Each row comes from the steps of one path. Every step used is in the known rows, and no mark comes twice. Write the path behind each row, first mark first.
(in the rows, 128 means zero)
Known rows:
veni kozo fevur darit: [173  91  97  95 151 159 120 155 200 148  96 105 130 123 129  79 137 127
  93 158 140 164 147  98 101 188  74 188 103 109 177 163 120  85 104 159
 117]
suvi mevo ninuk zabe darit fevur: [ 89 100 129 129 105 141 140  89 103 129 113 145 164 140 180 136 109 166
 151 125 151  61 159 121 111 129 108 135 184  78 128  67 106 145  85 136
 104]
netip sefad zabe ninuk mevo: [142 204 131 106 107 112  87 110 125 121 108 107  98 110  96 173 119 142
 151  99  77 153 109  98 112  57 120 105 119 111 125 151 189  98 160  76
 163]
suvi mevo ninuk: [137  92  96  75 160  94 144  76 117  95 135 138 155 117 132 110 109 136
 197 106 141 151 164 116 149 218 165 142 153 111  89 102 118 114 111 147
 160]
kebazut sefad zabe darit fevur: [110 117 119 159 122 133 120 105  81 175  97 130 129 107 159 145 100 189
 186 137 149  88 143 125  91  92  92 128 146 116 144 109 139 148 121 143
 144]
kozo veni suvi mevo ninuk zabe darit: [120 171 184 145 140 150 182 133 122 122 128 154 137 149 152  99 123 118
 149 116 119  87 177 148 135 174 172 122 152 113 114 103  98 116 145 142
 109]
mapobek sasi fevur darit: [187 108  86  84  94 159  92 161 177 122 113 121 111 101 108 114 161 100
 142 135 157 136 106 137 120 170 104 142 112 113 144 138 144  86  90 140
 141]
mapobek sasi fevur darit zabe: [142 147  84 119 116 118 105 179 167 111 102  75  96 146  77 115 149  99
 122 127 126 135  80 140 130 151 150 145 120 101 124 151 137 109  98  99
 139]
zabe ninuk: [150 198 124 100 118 149 100  82 106 122 139 133 100 120  86 102 138 145
 159 104 107 145 108 145 153  92 114 113  54 145 123 106 181 110 145 104
 161]
fevur darit: [190 105 125 103 130 144 133 164 185 133 129 119 106 120  99 103 163 113
 143 136 129 131 113 109 117 150  98 184 119 113 153 155 141 107 128 140
 136]
netip sefad: [189 109 128 129 130 107 101 131 113  96 145  92 107 116 124 168 114 117
 123 110 136 103 179 108 159 112 156 140 135 109  89 157 181 169 158 111
 131]
darit fevur kozo: [102  57 106 146  96 129 116 108  99 142 154 166 129  87 159 142 139 122
  53 120 157 108 135 117 132  86  84 158 134 140 149 127  94 191  78 146
  95]
mevo ninuk zabe: [100 114 150 143 160  95 174 158 145 107 113 109 151 162 152 116 161 111
 127  95 119  86 128 116 147 165 167 141 166 108 131 159 111 174 146 149
 100]
sasi fevur darit: [175  97  82  83 116 135  93 142 187 131 116  96 122 107 108 111 132 103
 138 123 141 125 104 121 123 159  97 144 117 113 158 129 132  85  66 151
 141]
ninuk mevo: [141 147 117 112 129 135 113 125 154 105 119 139 130 107 150 188 133 137
 108 129  76 147 121  98  94  70 107 104 164 110 137 159 178 129 114 117
 117]
zabe darit fevur kozo veni suvi: [113  88 170 177 126 158 132 153  84 163 169 156 118 115 139 112  81 121
  78 134 143 119 133 157 139  94 115 123  75 174 137 138  92 150 130 155
 116]
kozo fevur darit zabe ninuk mevo suvi: [120 149  96  50 151  98  81 111 175 119 130 139 133 141 112 139 148 191
  99 144 102 151  98 123  71 137 109 105  57  99 129 139 139  97 158 133
 133]
ninuk zabe: [107 132 158 162 140 121 159 161 155 102 107 118 142 160 158 143 189  93
  98 115 116  78 104 123 138 111 150 123 169 130 137 154 119 166 135 105
  90]
mapobek sasi keti: [191 162 128  35  97 172 106 110 110  94 178 140 138 123 113 132 195 130
 147 115 138 146 126 190  84 108 134 117  72 106 102 131 152 100 151 131
 156]
kebazut sefad zabe ninuk mevo suvi: [ 97 143 109  98 160  76  95  99 129 135 115 165 133 120 130 168 169 196
 163 154 106 137  96 115  77 115 125  91  75 138 135 153 146 131 168 135
 157]
vumi sefad: [198 128 105 101 180 148 139 107 119 137 145  97 144 144 165 186 132 114
 132 138 100 164 105 116 180  92 101 105 155 159 136 122 192 179 142 165
 161]
sefad vumi: [110 140 121 179 124 105  94 111 127 143 108 152 150  97 102 167 127 138
 100  94 161 139 108  95 124 109 122 129 145  88 125 131 192 159 118  87
 133]
fevur sasi: [174 124  81 148 147 118 139 165 158 123 162 144  96  98  98 154 125  76
  64 167 131 137 149 106  99 157 150 146 142 163 105 123 167 168 156 138
 128]
zabe ninuk mevo suvi: [123 155 124  72 146 103  87  81 135 114 141 177 141 130 132 167 160 184
 116 153 101 133 113 121  82  94 106  93  63 119 134 131 165 132 155 135
 153]
fevur kozo veni suvi mevo ninuk: [113  59 123 112 155  95 146 110 104 114 161 154 147 114 125  92  93 112
 154 108 150 164 154 131 171 214 180 142 122 150  94 122  69 122 114 157
 140]
kozo veni suvi mevo ninuk zabe: [ 80  76 157 148 158  95 168 159 142  97 128 119 167 170 151 108 135 104
 141 104 126 102 104 128 167 190 200 120 168 133 102 132  68 126 128 125
 108]
mevo ninuk zabe sefad: [113 126 185 177 101 137 151 163 129  98 110 108 148 162 148 137 175 139
 183 143 101 106 154 128 189 134 150 117 171 123 112 170 129 169 144 108
  78]
kebazut sefad zabe darit fevur kozo veni suvi: [ 88  76 161 204 135 130 139 175  80 181 142 143 107 107 136 111  93 131
 124 133 145 124 116 149 134 109 138 120  89 192 139 160  77 151 144 156
 122]
kozo veni suvi mevo ninuk: [127  70 124 103 172  98 141 112 107 110 147 130 158 130 125  97  75 131
 189 110 143 160 140 131 164 216 181 129 123 139  85 118  97 102 127 149
 165]
veni suvi mevo ninuk zabe sefad netip: [ 87 112 174 132 110 104 182 146 147 106  89  91 124 174 135 119 135  88
 192 159 159 126 108 137 153  84 139  84 176 152 167 122 126  93 135 122
  93]
netip sefad zabe darit fevur kozo veni suvi: [124  87 183 192 127 124 123 165  71 173 154 121 104 120 126 124  65 111
  93 128 157 109 144 146 142  93 138 134  86 162 123 158  93 150 158 138
 139]
sefad zabe darit fevur kozo veni suvi mevo: [101  86 149 150 114 133 132 102  87 148 141 167 144 114 137 120  89 113
 140 133 163 138 123 148 132 138 141 120 142 168 112  86  50  90 100  94
 152]
vumi sefad zabe darit fevur: [151 137 131 130 141 154 127  86  74 187 111 110 148 138 172 164  88 164
 157 145 141 103 133 126 104  69  58 124 155 117 152  93 157 157 135 158
 179]
veni suvi: [131  97 163 128 166 119 135 154 113 151 116 110 108 147 118 126 109  99
 124 156 156 159 130 133 133 105 141  97  79 181 137 173 128 149 150 137
 148]

Write each row's path:
[ 61  70 144 134  87 128 154 110 100 146 129 179 127 113 163 121 129 105
  75 132 175 103 178 120 132 131 120 146 150 128 150  95  34 176  77 155
  74] | veni suvi mevo ninuk zabe darit fevur kozo
[100 164 185 153 120 151 184 139 123 127 140 176 124 135 149  96 139  94
 116 112 127  91 190 147 142 172 169 138 152 123 122 105  68 130 134 147
  85] | fevur kozo veni suvi mevo ninuk zabe darit
[129 139 141 142 124 143 122  89  77 178 102 127 140 127 159 137  89 170
 161 137 154  86 145 128  82  81  70 136 142 105 148 103 146 144 129 134
 169] | sefad zabe darit fevur
[114  81 140 164 142 130 111 159 101 141 163 131 124 112 130 115  86  91
  71 117 140 146 102 161 163 121 147  98  71 193 127 158  88 137 105 151
 127] | sasi fevur kozo veni suvi
[ 97 130 156 132 100 112 180 128 152  94  97  97 133 160 141 123 151 102
 196 137 143 111 113 135 151  94 131  99 200 131 158 105 141  95 123 115
  90] | suvi mevo ninuk zabe sefad netip
[102  64 125 112 134 121 141  94  84 132 156 163 147 108 140  96  67 143
 153 114 159 138 178 132 149 193 150 145 125 125 104  88  69 120 100 169
 135] | zabe darit fevur kozo veni suvi mevo ninuk
[168 140  66  55 139 141 110 120 156 120 176 116 147 112 111 123 130 114
  50 154 134 169 166 144  49 158 126 138  70 122 121 109 127  97 124 177
 128] | veni kozo fevur sasi keti
[177 113  46 114 152 134 124 150 172 131 156 143 118  88 123 137  99 102
  43 149 146 158 164 125  84 203 141 120 132 160  85 120 150 131 163 156
 109] | kozo fevur sasi
[138 117  94 118 171 147 112 103 140 136  89 118 157 124 178 104 107 141
  73 154 142 170 171 114 112 167  97 132 105 129 153 155 138 119 109 151
 120] | veni kozo fevur
[ 79  81 154 151 116 146 142 117  95 137 130 141 164 149 172 121  76 166
 142 127 146  66 136 136 125 129 120 122 154 105 123  76  88 133 100 142
 110] | kozo veni suvi mevo ninuk zabe darit fevur
[108 224 110 108 113 126  95 114 140 100 118 114  98 132  90 157 130 148
 123 105  44 163  84 113 120  45 121  96 110 107 128 137 187 107 127  75
 131] | darit zabe ninuk mevo
[107  99 180 189 139 138 137 157  75 181 148 137 118 121 131 110  80 116
  95 130 152 121 116 154 125  97 119 131  85 180 142 151  82 141 150 146
 148] | sefad zabe darit fevur kozo veni suvi
[132 147 140 173 100 154 116 180 163 118  87  74 115 162 104 108 150 148
 145 185  94 165 144 116 165 134 114 152 124 116 136 182 139 120 115  86
  97] | veni kozo fevur darit zabe sefad
[133 165 146 135 102 120 158 170 169 115 100  60  88 164  85 113 141 106
 180 156 128 132  86 141 132  49 104 124 150 127 174 138 178  92 142 114
 109] | fevur darit zabe sefad netip
[103  97 145 192 112 150 146 141  98 128 186 170 152 106 168 109 116 146
  78  76 111  56 132 144 146 135 119 169 143 111 120 117  92 168 114 168
  85] | mevo ninuk zabe darit fevur kozo veni
[130 119  85 120  73 148 101 116 112 118 140 177 115  70 146 142 168  70
  59 115 168 143 147 157 143 137 128 112 120 153 129 135 107 157  71 137
 108] | mapobek sasi fevur kozo
[124 189 162 116 127 148 180 103 133 112 110 158 134 143 156 111 153 118
 157 114 126  84 201 134 122 175 158 133 182  87 122  92 110 127 132 139
 106] | suvi mevo ninuk zabe darit
[108 192 109 118 119 117  99 115 133 129  94 129  98  98 108 163 145 163
 181 111  60 172  80 106 102  68 119  94 117 136 138 151 175  92 139  94
 141] | kebazut sefad zabe ninuk mevo
[174 141 150 150 157  76 119 133  97 138 105  70 110 129 113 157 112 109
 162 103 150 119 144 106 131 122 156 151 145 128 103 180 156 143 192  94
 188] | netip sefad zabe
[146 144 118 132 146 104 136 187 173 118 116  72  89 161  68 102 153 115
 125 126 105 128  87 119 130 135 142 178 126 102 131 164 134 128 129 103
 136] | fevur darit zabe
[140 211 117 104 114 131 108 138 145 123 129  85  71 152  35  76 153 138
 154 105  89 147  73 136 148 106 130 151  56 115 128 118 161  93 146  83
 152] | fevur darit zabe ninuk
[ 92 100 137 124 147  93 172 130 148  87 109 124 164 159 157 122 162 104
 147 100 128  97 129 115 154 190 184 134 197 111 108 122  86 137 115 117
 103] | suvi mevo ninuk zabe
[ 77  76 153 159  97 145 142 118 110 119 144 181 150 129 155 126 117 104
 102 137 151 104 119 145 147 130 150 111 161 156 116  77  41 105  82  93
  98] | ninuk zabe darit fevur kozo veni suvi mevo
[175 142 105  84 178 121 171 109 140 144 125  74 121 154 150 160 116  84
 138 133 137 150  72 131 133  36  79  99 163 157 192  96 207 131 151 189
 153] | vumi sefad netip
[130 217 127 105 119 126 100 101 130 133 104 123 109 114 105 155 131 146
 154 108  71 168  84 111  94  56 102  97 116 126 142 143 178  85 145  86
 171] | sefad zabe ninuk mevo
[128 173 163 183  96 138 121 157 113  97 116  88 117 157 105 146 150 144
 175 163  87 141 135 137 184  90 147 109 141 132  95 166 163 158 137  64
 111] | darit zabe sefad
[145 201  95  81 119 139  95 129 156 123 124  80  87 147  49  65 132 155
 142  93  97 164  84 148 140 136 124 136  50 114 115 118 150  72 147  93
 139] | kozo fevur darit zabe ninuk
[116 161 133  83 158  82  93  86 127 137 120 159 142 135 127 162 154 177
 131 148 109 134  95 119  68  99 111  96  69 125 140 144 154 121 178 126
 183] | sefad zabe ninuk mevo suvi
[113  98  80 144 112 123 152 136 142 131 144 166 130 114 133 150 100 110
  81 170 154  85 174 100  86 177 139 153 189 117 108  53 113 157 112 149
 100] | suvi mevo ninuk zabe darit fevur sasi
[119 154 117  74 142  93  93 117 162 117 129 145 120 149  97 147 166 176
 112 155  94 134  87 116  80 107 114 125  59 101 141 142 150 121 153 122
 147] | fevur darit zabe ninuk mevo suvi
[200 233 163 122 167 162 164  92  97 183 106 115 116 137 147 150 125 117
 173 137 118 143 163 137 116 108 101 122 152 136 145 114 176 139 186 150
 193] | vumi sefad zabe darit
[ 91  88 132 178  97 147 147 120 104 114 188 184 165 102 169 112 117 139
  91  79 120  66 132 144 154 154 130 165 169 110 107  82  67 138  89 144
  87] | suvi mevo ninuk zabe darit fevur kozo veni
[ 73  88 126 135  80 133 150  92 102 132 138 191 139 101 168 128 142 119
  82 112 162  87 180 121 128 134 113 162 175 106 142  79  53 170  67 147
  70] | suvi mevo ninuk zabe darit fevur kozo
[ 63 127 154 204  75 111 109 125 134 113  93 150 178 124 117 175 156 148
 158 115 145 131 127  90 176 144 159 108 207  79 106 123 143 145 101  49
  85] | suvi mevo ninuk zabe sefad vumi
[146 121 135 188 126 163 136 122  78 162 187 151 151 103 167 143 102 138
  91  93 109  99 101 147 152  93  84 152 144 148 131 105 118 159 131 159
 144] | vumi sefad zabe darit fevur kozo veni
[120 225 117 120 124 120 108 105 106 113 129  91  86 154  55  94 135 141
 150  97  86 147  84 148 157  83 146 118  57 130 111 115 171 120 148  74
 158] | darit zabe ninuk
[155 109  56 144 162 129 131 153 171 139 126 139 118 103 131 133 103  94
  16 190 142 167 179  97  82 199 125 150 123 156 131 130 149 144 134 161
 110] | veni kozo fevur sasi
[152 147 138 145  90 159 109 180 161 112 112  76 117 151  95 115 147 159
 167 157  96 156 132 138 167 139 127 126 136 116 102 172 142 108 137  82
  95] | kozo fevur darit zabe sefad
[196  93  93  66 138 156 112 151 200 139 126 110 127 110 121  86 135 140
 119 119 144 151 131 124 102 197  87 156 113 107 132 148 122  70 133 153
 115] | kozo fevur darit
[123  84 129  98 142 115 130 100 121 110 115 144 137 134 126 133 117  94
 155 162 161 173 127 130 146 146 163  92 136 176 105 106  91  94  99  85
 148] | veni suvi mevo
